Each row was made from one small tree. Brackets hold a mark, then the marks that hang from it, in alphabetical order. Every link used is in the known rows. Write each row's tree.
In the rows, 128 means zero.
Known rows:
{F {E {X {G P} U Z}}}: [108  94 155 153 123 128 112 111 215 120 147 101 129  73 121 142  86 149
 192 125 142 121 147  96  98 133 169 139 130 128 159 143 129 163 150 145
 151 129 162 157  94 160 166 141 104 118 193 100  76 144 108 120 128 139
 142 147 137 154 119 125 103  98 137 158]
{X {G P} {Z {F E}}}: [105  88 134 155 123 141 112 128 224 124 117  93 124  63 134 156 105 142
 187 100 140 117 133 110 109 120 168 137 119 133 141 151 140 160 140 127
 159 113 159 142 118 142 184 161  84  95 189 111  74 128 110 128 144 150
 144 164 128 172 130 127 122 111 154 188]
{G P U}: [103 105 115 166 135 126  92 112 197 129 115 110 154  92 156 154 125 165
 189 125 109 114 139 128 112 119 175 134  98 100 100 134 104 135 143 122
 118 114 157 160 111 135 161 163 123 116 159 115  86 133 133 119 168 124
 149 131 152 173 151 137 125 142 154 175]
{F E}: [ 93  96 141 155 133  97 102 145 187 128 143 104 141 134 128 145 105 138
 147 129 130 133 152 119  91 134 158 127 129 114 123 135 124 145 140 134
 133 116 139 169 133 140 147 143 128 118 169 123  82 141 113 100 132 134
 139 133 146 181 133 141  88 117 133 142]
{E {X {G {U D}} Z}}: [104 106 138 148 127 133 108 106 204 130 118 118 123  52 125 148 111 172
 219 124 148 108 128 116  96 125 175 139 148 101 136 149 119 150 152 132
 139 123 155 127 119 155 146 151  89 117 200  92  92 142 122 118 123 130
 139 141 130 130 124 125 116 106 158 155]
{X {U A} {Z G}}: [ 91 114 141 129 120 137 119 114 202 140 126  98  94  75 113 136 115 162
 197 107 130 134 127 124  91 128 135 165 129 128 146 152 143 156 154 140
 146 122 120 143 121 130 165 166 102 105 205  82  79 139 120 140 136 175
 170 145 128 169 106 143 110 103 135 150]
{D E F}: [100 118 142 151 115 129  81 125 205 121 164  97 146 122 128 158 146 124
 171 117 117 120 140 122 107 115 177 149 167 105 118 121 126 136 141 106
 125 128 127 133 139 124 150 157 101 120 220  99 118 135 104 110 141 126
 157 139 159 174 126 142 141 106 172 148]
{F {E {X {Z {D P}}}}}: [116 108 139 156 120 111 110 139 195 132 121 109 138 101 115 136  99 134
 182 128 140 128 148 115  91 126 176 139 139 128 135 141 126 148 136 137
 138 125 141 156 121 155 145 146 119 116 193 114  80 137  91 122 130 135
 143 138 144 144 142 127  87 103 120 164]
{G P {U A {Z D E}}}: [ 99 137 104 171 137 120 100 136 188 128  82  95 109 101 150 133 117 181
 224 133 117 128 126 130  99 136 170 161  82 104 104 118 113 135 128 129
  93  94 157 174 126 135 154 174 103 112 156  95  64 134 138 134 172 151
 169 132 156 165 150 124 136 128 159 166]
{E {X {G P} Z}}: [113 103 144 146 114 139 106  96 210 127 125 123 130  62 132 149 108 157
 209 117 138 114 137 106  97 125 165 133 140 126 137 144 122 168 156 112
 144 126 162 139 104 165 151 146  93 112 193  97  92 132 114 126 121 121
 138 140 143 130 126 120 122 104 153 175]
{Z {D G} F}: [111 116 109 149 115 132 111 156 196 153  94 118 141 124 133 139 134 123
 189 115 129 143 127 127 101 121 177 158 172 125 119 136 118 146 109 109
 114 126 119 133 158 134 145 170  99 105 196 122  63 126  97 103 145 145
 164 153 125 164 132 145 110 102 147 165]
{G U}: [ 91 105 122 148 140 112  96 124 186 133 125 106 150 104 140 158 128 167
 174 132 125 116 136 134 105 123 173 135 126  93 104 143 110 131 141 123
 118 113 137 149 127 132 150 156 119 118 163 115  87 137 127 103 152 120
 148 132 147 170 133 147 112 133 152 151]
{G {U A D Z}}: [ 80 122 112 160 138 101 102 150 170 125  97  95  94 114 136 144 115 191
 225 140 128 128 122 141 102 148 145 156 109  79 105 131 123 114 146 134
 100  91 139 154 161 122 142 169 105 127 177  93  85 143 153 107 143 138
 165 119 135 174 132 135 124 126 163 120]
{G P {U A {D E} Z}}: [104 121 112 178 130 121  86 133 184 114  95  92  97 106 150 153 112 183
 235 134 108 126 122 124 104 133 158 160  90  89 104 119 114 119 155 127
  91  96 160 159 142 125 154 175 108 128 194  91  96 138 162 118 164 137
 173 120 138 180 151 129 148 137 170 145]
{X G {U A} Z}: [ 74 112 148 132 128 146 128 108 205 120 149  94 110  49 121 158 116 161
 215  98 155 130 127 108  97 140 136 160 130 120 155 159 154 164 148 131
 164 115 125 138 117 135 164 157  70 106 218  75  75 136 140 124 125 171
 162 146 135 159  91 137 115  99 151 151]
{F {E {X U}}}: [101  98 150 149 123 108 110 130 191 133 146 108 135 113 119 138  89 148
 174 140 139 132 149 106  97 140 161 141 150 120 145 134 126 149 149 145
 131 129 146 158 104 152 152 142 129 128 175 108  81 146 105 101 123 128
 143 136 145 164 120 135  87  93 126 134]
{Z {D P}}: [107 137 113 151 120 118 106 146 177 146 109 128 146 116 126 143 132 126
 194 110 127 142 141 136 102 131 168 151 141 124  98 136 130 146 125 108
 116 128 114 160 150 136 131 155 108 107 188 113  75 120 106 117 142 140
 181 140 151 140 139 148 108 116 130 159]
{E {X {U D} {Z {G P}}}}: [119 107 139 143 108 143 114  98 205 149 112 120 103  63 120 125 101 159
 226 121 129 123 127 123  98 127 161 158 144 127 142 135 123 158 167 142
 129 142 151 137 108 152 162 153 111 119 204  82  90 138 112 131 134 149
 158 140 117 137 123 132 115  96 137 145]
{D F}: [ 87 110 135 142 120 113  92 129 189 126 149 105 151 112 131 147 143 134
 179 122 124 126 138 136 113 126 161 141 156 109 117 127 125 143 130 113
 126 119 124 148 135 125 153 152 104 119 183 103 105 135  98 113 134 124
 149 135 158 174 121 139 125 113 169 142]
{X G {U A E Z}}: [ 67 141 140 157 127 118 122 130 180 120 147  73  88  98 125 155  95 185
 222 121 156 138 131 100 103 170 133 170 142 105 161 139 154 149 151 135
 116 101 132 154 138 132 167 168  89 112 200  67  74 134 151  97 109 157
 175 138 142 171  97 137 132  80 169 102]
{F {E {X {Z D}}}}: [110 104 143 152 121 109 110 132 201 134 121 112 135 104 115 135  96 137
 176 133 138 126 149 111  82 124 169 136 140 122 135 134 120 152 142 140
 135 120 146 158 118 156 140 142 121 115 183 121  74 140  99 117 127 133
 141 138 140 153 135 124  76 102 120 163]
{E {X {G P U}}}: [107 109 132 158 129 130  96 102 202 125 133 120 146  79 139 152 110 172
 202 125 134 114 132 110 105 127 177 137 137 104 132 140 113 156 145 119
 121 128 166 144 105 161 140 150  98 120 175  99  90 138 114 114 134 108
 135 136 144 137 135 123 132 114 164 164]
{E {X Z}}: [110  98 145 137 112 123 107 107 199 136 122 122 133  86 124 144 117 150
 187 127 139 121 139 121  95 125 159 135 152 119 130 145 117 151 158 117
 135 127 145 136 109 153 143 149 112 117 185 103  97 135 112 112 117 119
 137 131 146 136 120 126  93 104 138 158]
{G P}: [104 104 124 153 122 123  95 114 191 130 121 121 142 113 145 152 120 141
 183 119 115 126 141 126 107 125 148 131 112 119 109 126 113 152 149 106
 119 121 154 165 116 140 151 153 118 114 165 114  93 127 130 113 143 124
 153 129 148 168 139 137 125 129 145 168]
{U D E F}: [ 84 137 112 156 125  88 112 154 170 137 108  96  97 136 138 142  96 175
 217 125 150 119 128 119  97 152 138 153 140  97 139 132 125 130 161 126
  97  95 131 154 164 116 157 163 127 112 193  86 102 119 150  85 126 142
 150 137 106 164 146 139  95 101 141  95]
{F {E {X G Z}}}: [105  97 154 149 126 114 106 127 208 121 142 103 132  87 119 142  94 151
 177 130 149 122 151 106  90 131 169 127 146 121 149 147 127 161 145 138
 148 123 155 152 117 159 149 141 106 118 190 109  82 146 101 113 115 127
 129 140 140 150 128 123  93  99 138 159]
{F {E {X {U {A P}} Z}}}: [100  91 154 150 111 121 120 124 204 124 133  89 129  92 116 136  87 151
 177 130 144 133 144  98  96 138 145 144 138 125 149 138 131 142 149 165
 149 116 149 158 110 154 159 147 121 123 188  92  73 153 107 119 136 137
 150 135 135 167 120 127  71 101 125 156]
{F {E {X U Z}}}: [104  93 155 145 120 116 115 121 203 130 141 100 133  91 117 138  91 146
 179 133 141 126 152 108  92 130 162 141 139 124 150 143 129 151 150 149
 143 128 146 152  99 152 162 145 122 122 187 106  81 146 104 109 126 138
 139 140 141 161 118 132  76  95 124 146]
{D {G P {U A F}}}: [103 126 117 159 141 120  85 132 195 116 116  85 141 117 161 154 135 169
 205 133 122 129 119 109 101 122 159 144 112 103 129 146  94 137 123 105
 110 108 147 153 129 122 153 177 101 129 203  93  90 134 131 111 153 124
 138 129 128 173 151 131 139 136 170 171]
{E X}: [109 104 141 140 113 112 102 114 185 137 132 126 139 115 128 139 116 153
 181 132 136 130 138 122  96 128 151 135 163 112 124 132 115 150 151 115
 116 127 146 145 116 154 134 143 120 125 168 105  98 139 111  96 116 108
 139 125 149 135 127 131 103 103 140 141]
{D {E {X Z}} {G P}}: [139 105 155 164 112 151  76  96 220 124 137  98 145 101 142 160 127 130
 194 126 108 130 139  94  93 102 187 139 157 123 140 132 102 150 147  97
 122 149 162 126 117 149 153 165  97 129 252  94 113 132 118 111 138 118
 146 131 132 140 143 125 144 111 168 190]
{X G U {Z D}}: [ 91 125 137 141 126 160 132 105 209 135 136 114 120  42 110 154 120 140
 219 100 151 120 138 108 102 137 171 166 139 127 137 156 145 168 148 125
 158 130 122 137 120 141 166 151  72  96 219  99  53 134 129 126 130 172
 179 160 127 149  99 140 106  94 148 167]
{Z D {F E}}: [102 109 108 152 112 115 119 169 196 150 100 115 132 131 122 133 108 127
 172 117 134 132 137 125  98 122 173 157 148 126 118 127 134 142 118 136
 118 112 127 157 148 141 150 155 117 101 165 134  54 130  89 110 149 149
 161 159 136 176 137 140  79 105 123 162]

Write each row's tree:
[117 141 130 160 118 139  82 137 203 132 141 102 154 127 129 150 154 109
 191 121 111 133 139 115  96 115 199 160 169 116 122 119 111 145 113 103
 116 138 115 137 155 128 136 166  86 118 245 107  89 132  98 117 140 136
 171 142 141 160 134 139 142 105 171 168]
{Z {D E F G}}
[ 82 125 141 144 124 129 118 116 185 126 151  95 106  86 124 155 110 165
 207 127 150 129 138 114 117 159 158 153 147 108 135 150 146 157 156 123
 128 123 135 143 128 137 165 152  89 114 189  95  74 141 138  94 114 145
 173 143 131 166  86 145 130  93 178 123]
{X G {U Z}}
[102 117 116 160 139 107  96 136 204 110 107  91 128 112 152 145 102 188
 203 139 134 115 129 109  99 127 153 149  91 100 131 141 103 138 139 132
 112  89 162 173 106 139 155 164 123 128 162  94  86 138 124 127 165 120
 130 132 142 169 158 119 106 137 146 162]
{G P {U A {F {E X}}}}
[ 98 135 138 163 107  90 104 134 170 133 118  85 101 132 130 140  96 179
 202 146 140 124 143 115  99 155 155 143 161  99 141 123 126 130 159 125
  86 108 151 152 140 140 152 165 125 117 170  95  97 129 134  82  99 109
 155 121 147 151 129 127 110  84 155 112]
{U {E X} Z}
[ 80 148 134 152 121 112 125 130 186 122 144  74  85 102 130 156  96 185
 220 131 167 118 135  99 117 166 153 165 149 100 162 155 148 150 165 128
 111 102 133 142 135 122 179 166  99 108 192  76  77 133 143  86 114 145
 169 150 119 166  99 140 127  84 179 103]
{X G {U E F Z}}
[ 99 105 149 150 128 102 102 132 194 123 152 111 139 115 121 140  91 151
 165 135 146 127 147 105  89 137 167 126 145 112 144 142 126 160 143 136
 135 122 153 155 119 160 142 137 111 123 176 111  82 144 102 106 116 118
 129 139 142 153 130 129 105  99 142 146]
{F {E {X G}}}
[ 71 120 124 164 114 104 110 142 179 122 129  74 131 136 137 150 101 169
 178 111 139 142 126 107  94 155 110 148 142 113 136 118 131 119 138 144
 118  92 137 163 164 133 145 164 124 109 175  73  87 134 139 114 136 130
 164 121 145 182 137 138  91 105 140 139]
{U {A P} E}
[119 111 122 150 118 148 104 136 220 143 100  98 135  85 129 158 139 129
 195 112 124 122 130 119  97 100 199 162 156 120 118 146 123 136 129 117
 129 128 125 119 145 131 168 180  91 103 229 116  72 126 109 120 161 153
 167 159 125 159 134 138 108 114 155 193]
{X {Z {D E {G U}} F}}
[102 173 115 176 109  99  97 158 176 146 103  80  96 137 123 126 113 156
 214 125 123 133 135 136 114 152 178 163 154 109 130 121 131 131 133 133
  79 113 121 158 177 123 157 182 113 101 193  94  89 120  92 124 128 142
 192 144 143 161 145 141 148  79 171 121]
{U E {Z {D F P} G}}
[119 123 131 161 128  94  95 170 175 131 113  97 120 135 135 128 102 154
 218 141 143 142 126 118 102 138 160 145 148 111 150 154 116 131 129 126
 105 122 139 147 151 129 145 159 113 136 224  85 106 135 100  98 126 130
 139 136 104 140 155 127 116 107 150 122]
{U {D G P} {F {E X}}}
[114 113 137 148 126 111 103 131 211 117 126 100 119 102 135 146  92 161
 192 134 156 112 141 100  98 131 155 136 124 118 151 155 120 160 158 124
 135 101 158 156 109 145 164 148 112 115 180 101  85 135 106 115 130 122
 125 146 120 154 139 117  93 111 145 161]
{U {F {E {X {G P} Z}}}}
[128 111 145 165 122 141  72 113 205 124 147  97 150 133 149 164 134 127
 176 124 103 135 141  99  94 110 180 133 144 117 126 132 104 144 138  88
 115 145 146 137 136 129 155 167 100 126 242 106 108 129 125  96 145 121
 155 130 133 164 145 139 151 123 173 180]
{D E {G P}}
[ 98 135 110 145 128 112  99 135 204 134 112  95 116 116 138 136 122 185
 177 123 135 128 118 128  99 129 145 147 128  98 123 149 116 136 144 144
 118 101 133 147 149 127 145 167 122 106 155  87  80 143 105 137 161 131
 160 141 116 176 141 140 121 136 162 149]
{Z {G {U {A P} F}}}
[ 88 146 108 157 139  95 108 168 183 116  96  83 101 129 137 144 109 190
 209 149 145 124 133 119  95 147 159 163 100  85 115 143 119 129 139 138
 101  72 133 169 148 123 148 171 118 117 162 106  60 142 134 115 150 130
 158 135 134 180 141 126  98 127 156 137]
{G {U A {F E} {Z D}}}
[100 109 148 151 117 103  92 140 197 122 155  98 152 120 126 133 116 136
 174 134 131 126 145 122 105 127 175 136 157 114 135 125 120 142 128 135
 128 118 139 156 122 142 149 147 116 128 184 104 101 144  79 112 127 120
 134 136 157 172 129 128 116  97 155 139]
{D {F {E X}}}
[ 95 136 123 154 132 104  94 126 189 140 113  92 116 117 132 131 108 191
 184 122 126 127 122 124  84 130 162 152 140  96 135 133 115 139 141 146
 101 113 138 147 141 144 145 171 123 110 167  85  92 135 107 129 139 132
 146 138 135 157 148 140 135 106 148 132]
{Z {G {U A {E X}}}}
[104 116 116 182 132 113  90 142 188 118 102  85 121 100 148 140 111 169
 227 145 108 111 134 134 127 133 182 143  90  89 109 116 110 118 141 142
 100 101 163 166 135 125 168 169 114 127 175 110  91 137 129 123 164 128
 162 132 138 189 154 127 142 128 174 142]
{G P {U {D {F E}} Z}}
[ 94 138 125 147 116  89 109 137 187 134 125  91 119 135 135 142 103 176
 194 134 158 116 137 107  94 145 145 145 161 104 151 143 118 141 160 119
  95 102 140 149 129 137 152 161 131 116 174  86 102 124 124  91 113 110
 132 138 133 144 139 126  87  95 140 118]
{U {E X} F}
[104 112 149 148 117 140  99 106 205 121 165 109 121  98 122 155 113 154
 197 114 141 132 134  96  88 131 161 162 170 110 146 136 139 156 154 114
 128 132 141 128 116 150 140 153  95 123 223  76  99 145 123 105 121 133
 156 135 147 139 106 138 129  94 160 140]
{D {E {X G {U A}}}}
[102  91 133 147 114 113 110 149 205 136 126 106 128 115 126 138  97 148
 166 121 147 129 133 114 101 123 165 139 168 119 144 140 137 148 127 134
 127 116 149 141 128 152 160 152 114 111 166 112  79 138  85  99 130 128
 132 153 137 164 125 131 102  96 147 141]
{Z {F {E {X G}}}}
[ 84 143 128 156 115 113 122 135 174 142 121  92 101 114 122 142 102 159
 215 130 135 129 144 110 110 160 161 168 145 111 132 126 139 141 153 134
 102 117 124 158 142 130 168 165 121 110 186  95  65 128 139  94 123 149
 190 138 141 170 111 145 102  85 149 114]
{X {U E {Z D}}}
[ 79 117 127 162 124 111 118 137 166 146 133  98 118 102 127 137  99 154
 223 111 134 140 130 127 113 151 147 164 147 118 139 133 145 126 143 142
 107 132 125 152 145 123 166 165 122 121 216  76  97 123 137  94 135 160
 179 139 132 161 123 155 110  96 130  97]
{X {U {D P} E}}
[114 137 122 161 121 137  90 136 198 133 120 110 156 114 138 142 143 116
 206 122 109 131 134 119 106 124 187 151 137 125 117 117 102 151 109 106
 115 132 130 154 145 131 141 162  92 117 215 113  79 129  98 126 146 135
 164 140 141 164 142 135 138 110 167 178]
{Z {D F {G P}}}
[120 140 114 163 129 110  91 119 203 142 101  94 115 112 144 132 104 189
 198 128 124 110 127 120 100 125 174 145 122 101 134 140 102 148 152 135
  95 113 156 153 121 140 164 175 133 107 158  90  94 131 104 131 157 124
 149 146 126 159 165 133 130 118 155 152]
{Z {G P {U {E X} F}}}
[106 125 117 157 138 113  89 135 184 154 105 115 121 103 131 129 123 170
 190 118 115 129 121 149 104 123 171 144 131  98 110 143 120 133 139 139
 107 129 132 144 153 130 145 166 120 113 178 100  98 135 103 130 154 148
 165 144 121 158 149 153 143 127 155 133]
{Z {G {U {D P}}}}
[106 130 132 148 125 110  98 120 199 123 129 107 119  92 133 151 110 187
 209 143 155 114 136 114 105 137 172 144 155  90 135 151 120 150 153 118
 111 112 152 135 119 151 141 157 100 122 168  99  86 143 117 102 121 105
 139 138 131 138 120 123 125 106 178 138]
{E {X {G {U F Z}}}}
[104 157 108 146 113 101 112 154 179 133  95 109  88 138 133 141 119 159
 211 146 147 124 140 126 105 149 151 156 132 104 110 143 124 143 156 106
  99  92 125 162 157 123 148 162 111 108 166 117  64 128 132  96 126 129
 173 139 127 160 127 127  93 112 164 136]
{U F {Z D}}
[ 91 146 113 163 134  88 101 149 179 124 108  71 108 124 146 156 111 198
 198 151 145 109 137 123 110 146 164 149 128  76 121 148 118 119 158 127
  87  85 142 149 140 117 169 179 130 112 163 101  88 129 145  92 141 117
 155 136 135 174 138 136 109 118 170 123]
{G {U E F Z}}
[117 116 122 166 131 126  85 137 196 136 103  82 129 114 158 143 130 165
 197 139 113 136 124 122 113 120 190 144 130 106 122 135 104 129 121 113
  98 122 159 141 129 127 175 180 103 120 187 110  82 133 117 106 166 131
 153 142 134 171 144 131 154 122 188 166]
{D {G P {U {Z E F}}}}
[104 153 121 178 118 107 102 144 172 133  97  83 107 140 138 145 105 155
 217 141 118 131 144 109 102 154 170 150 137 107 126 117 114 136 139 117
  82 110 143 162 168 129 153 179 113 110 197 107  72 118 140 100 122 130
 176 130 136 167 148 132 132  92 166 142]
{U E {Z {D {G P}}}}
[ 96 121 125 166 140 129  90 133 196 124 144  99 141  78 131 159 133 157
 208 113 133 116 126 125 116 130 190 149 142  91 123 144 134 133 130 122
 125 126 135 129 146 127 151 160  81 117 223  86 107 138 118 116 146 141
 159 148 137 153 131 145 164 119 183 143]
{X {G {U {D E F P}}}}
[ 99  92 128 133 116 129 114 137 210 148 103 103 116  86 129 130 123 145
 175 104 143 128 125 137  98 115 163 148 145 129 126 142 144 142 136 120
 136 117 136 132 125 133 182 162 101  94 180 105  83 126 104 115 153 165
 148 160 137 158 121 135  98 104 134 166]
{X {Z E F}}
[ 80 147 124 148 125  94 112 143 184 118 130  87  97 128 135 148  97 194
 216 123 171 127 123  97  79 156 122 160 154 103 167 142 128 150 146 120
 104  83 137 150 134 140 142 165 108 114 184  60  98 126 132 102 104 122
 129 135 133 141 136 118 105  90 150 115]
{U A {E {X G}} F}
[109 131 108 163 135 113  93 131 197 125  95  87 107 110 159 138 116 190
 210 142 132 113 131 127 117 133 176 144  90  95 107 142 109 131 156 120
  91  92 164 160 112 123 179 170 118 112 146 104  80 132 134 111 176 129
 153 140 136 167 149 124 130 137 173 157]
{G P {U F {Z E}}}
[ 94 114 113 172 135 114  96 118 188 131 112  89 150 100 155 156 113 176
 194 122 108 110 137 118 110 129 174 136  99  96 116 128 105 129 142 130
 103 111 157 163 119 133 166 170 127 114 164 106  91 125 140 112 162 123
 150 134 151 179 158 138 123 128 147 159]
{G P {U E}}
